Each row was made from one path, in order. Every step used is in the known rows, and no mark comes twice. Write each row's path.
Known rows:
V > Z > Q: 11 -104 -184 -225 -177 575 -84 205 108 246 -54 446 269 14 -29 -154 352
 286 -291 73 244 172
M > Z > H: 316 -433 -181 -180 60 497 -272 203 -329 19 53 81 -88 -17 53 98 330 -52
 -229 -140 125 51
D > M > Z: 173 -218 -187 -84 133 657 -271 281 126 -17 8 406 1 22 68 144 249 -256
 -317 -350 105 30
V > Z: 101 -237 -231 -254 -95 678 -176 173 180 261 -119 424 152 -143 -21 -137
 377 154 -279 -117 129 70
F > D > M > Z: 102 -376 -145 -28 192 828 -205 144 138 9 43 321 40 -132 134 105 297 -344
 -270 -429 156 -121
M > Z: 251 -230 -181 -147 9 542 -232 196 -84 83 -10 277 -15 72 66 -2 326 -51
 -338 -246 160 57
D > M > Z > H: 225 -423 -204 -138 203 591 -332 284 -114 -96 88 194 -80 -80 60 265 255
 -252 -211 -226 80 43
Z > V > Y > H: 114 -306 -185 -306 -212 484 -230 270 -118 121 -67 360 162 -344 94 62 260
 105 -139 67 -32 299
Q > Z > V: 262 -56 -178 -303 -202 583 -63 210 -53 120 32 424 36 -385 239 -227 193
 118 -103 33 -141 322
D > M > N: 22 -255 -51 -41 -41 850 -407 369 395 149 46 411 -126 63 -168 80 190 -141
 -344 -329 208 -95
V > Z > H: 155 -442 -234 -320 -32 610 -220 170 -106 175 -31 218 95 -248 0 5 353 158
 -199 -6 112 85
F > D > M > Z > Q: -8 -226 -86 -8 90 742 -114 208 73 9 117 356 147 52 101 96 308 -213 -262
 -220 288 -33
M > D > F: 422 -360 -208 -159 125 701 -395 4 553 427 -119 292 -251 -38 -37 -108 51
 -136 -484 -520 97 -132
N > M > Z > H: 233 -280 -218 -338 -36 642 -198 181 -249 62 104 -54 -310 5 -20 119 469
 -51 -150 -166 195 26
N > M > D: 182 -94 -387 -414 -48 717 -295 85 468 366 16 205 -310 84 -57 -73 305 -29
 -406 -481 148 -17
D > M > Z > V > Y: 110 -206 -190 -106 73 615 -162 403 -16 -121 -19 538 196 -225 286 247 168
 -212 5 70 -16 348
Y > V > Z > H: 353 -350 -203 -346 -76 365 -180 156 -128 168 -42 181 158 -395 -120 -143
 337 175 -42 58 -50 311
V > Y: 32 -317 -295 -215 -65 544 -308 142 125 232 -20 436 336 -3 81 3 277 25
 -310 -111 151 136
Q > Y: 180 -230 -238 -231 -126 569 -204 108 19 346 25 323 327 -113 206 -152 166
 -49 -343 -235 67 94
V > Y > Q > Z > M > N: -5 75 -113 -17 -304 503 -200 372 -63 222 176 250 85 309 -31 -79 164 355
 -79 357 511 519
Q > Y > V > Z > M: 405 4 -202 -209 -219 292 17 182 -91 342 51 280 240 -201 -13 -293 183 186
 12 125 60 510
F > D > M: -13 -439 -194 -97 85 880 -275 88 347 123 54 413 105 -205 -29 -18 318
 -287 -331 -503 192 -201

Which path is each row?
323 -233 -259 -325 12 832 -314 -20 636 470 -49 146 -451 -19 -130 -82 217
 -142 -399 -529 161 -169 : N > M > D > F
417 8 -211 -73 -46 499 -214 76 364 373 19 170 -300 169 -63 -278 -12 126
 -312 -145 358 266 : Y > Q > Z > M > D > F
372 -304 -218 -349 -115 340 -95 125 -239 290 7 152 419 -531 186 -167 147
 113 36 113 -139 452 : Q > Y > V > Z > H
178 -83 -217 -308 -110 695 -147 182 10 136 33 157 -212 87 -48 18 474 -54
 -243 -264 237 11 : N > M > Z
121 -44 -207 -331 -167 668 -24 296 -166 44 7 279 -24 -167 178 113 396 2
 74 159 115 339 : N > M > Z > V > Y
356 -160 -202 -251 -165 295 -146 101 -14 324 21 300 408 -279 120 -300
 134 -30 -179 -183 -87 328 : Q > Y > V
174 -321 -50 -54 100 860 -65 263 7 -100 24 394 -53 -363 174 73 266 -326
 -38 -229 41 9 : F > D > M > Z > V
94 20 -122 -239 -274 509 -18 286 -67 77 -35 378 180 -260 175 -333 210
 258 -87 149 138 433 : Y > Q > Z > V
239 -25 -114 -326 -195 716 -17 304 -131 28 8 219 -301 -130 6 -36 453 -10
 -16 -77 112 170 : N > M > Z > V
-134 -244 -247 -166 -170 453 -253 244 119 203 -79 412 465 99 26 -104 304
 158 -318 23 437 247 : V > Y > Q
22 -43 -213 -225 -228 548 -4 155 -24 348 -15 405 514 -96 248 -162 202
 235 -228 161 143 317 : V > Z > Q > Y
27 -37 -227 -221 -199 495 -157 158 56 163 -15 329 269 -35 82 -278 241
 226 -320 -48 260 292 : Y > Q > Z
68 -368 -293 -310 -124 481 -366 127 6 245 -52 287 261 -110 9 90 302 84
 -357 -125 109 170 : V > Y > H
189 -12 -130 -112 -132 437 -35 197 -267 189 74 282 366 109 306 -67 155
 38 -268 32 173 298 : M > Z > Q > Y
285 -151 -199 -276 -137 430 -137 162 129 244 -106 400 224 -304 -125 -253
 340 172 -134 -48 -32 298 : Y > V > Z
316 -102 -205 -290 -176 385 -48 116 28 356 -74 345 500 -420 161 -293 158
 123 -57 36 -122 435 : Q > Y > V > Z
52 -73 -135 -56 50 554 -167 312 85 -34 86 430 95 175 55 111 256 -121
 -326 -143 227 136 : D > M > Z > Q
280 28 -83 -76 -220 638 -222 300 -20 254 238 200 -314 211 -149 -127 186
 178 -220 36 233 217 : Q > Z > M > N
286 203 -139 -278 -277 311 86 170 -224 214 139 99 234 -8 126 -199 279 54
 -15 53 94 499 : N > M > Z > Q > Y > V
149 -65 -116 -89 -83 453 -108 236 -133 76 44 314 83 240 16 -46 329 72
 -344 -46 279 153 : M > Z > Q
174 -138 -240 -380 -239 484 -141 197 -197 136 7 341 251 -464 318 50 148
 182 -39 211 -220 534 : Q > Z > V > Y > H
149 68 -179 -347 -288 498 -44 171 -281 218 121 -12 70 45 144 83 299 82
 -212 -33 187 267 : N > M > Z > Q > Y > H
202 -200 -162 -183 -67 516 -107 323 -242 -13 -55 432 186 -171 282 90 250
 -3 -13 175 24 358 : M > Z > V > Y
85 -258 -202 -257 -138 553 -167 260 3 138 -35 493 240 -240 165 -43 254
 59 -97 110 43 299 : Z > V > Y
148 -89 -269 -304 -203 542 -89 212 -103 114 25 496 323 -384 382 -72 157
 110 -10 241 -162 525 : Q > Z > V > Y
-82 -194 -167 -187 -249 467 -113 337 0 80 -104 478 395 -131 113 -153 264
 197 -74 217 321 380 : Z > V > Y > Q
361 68 -86 -139 -167 171 11 195 -290 181 85 250 439 -33 215 -200 131 51
 -98 80 32 516 : M > Z > Q > Y > V
360 -118 -332 -174 13 494 -289 152 293 311 86 287 -374 305 -126 -108 188
 26 -434 -357 267 71 : Z > M > D
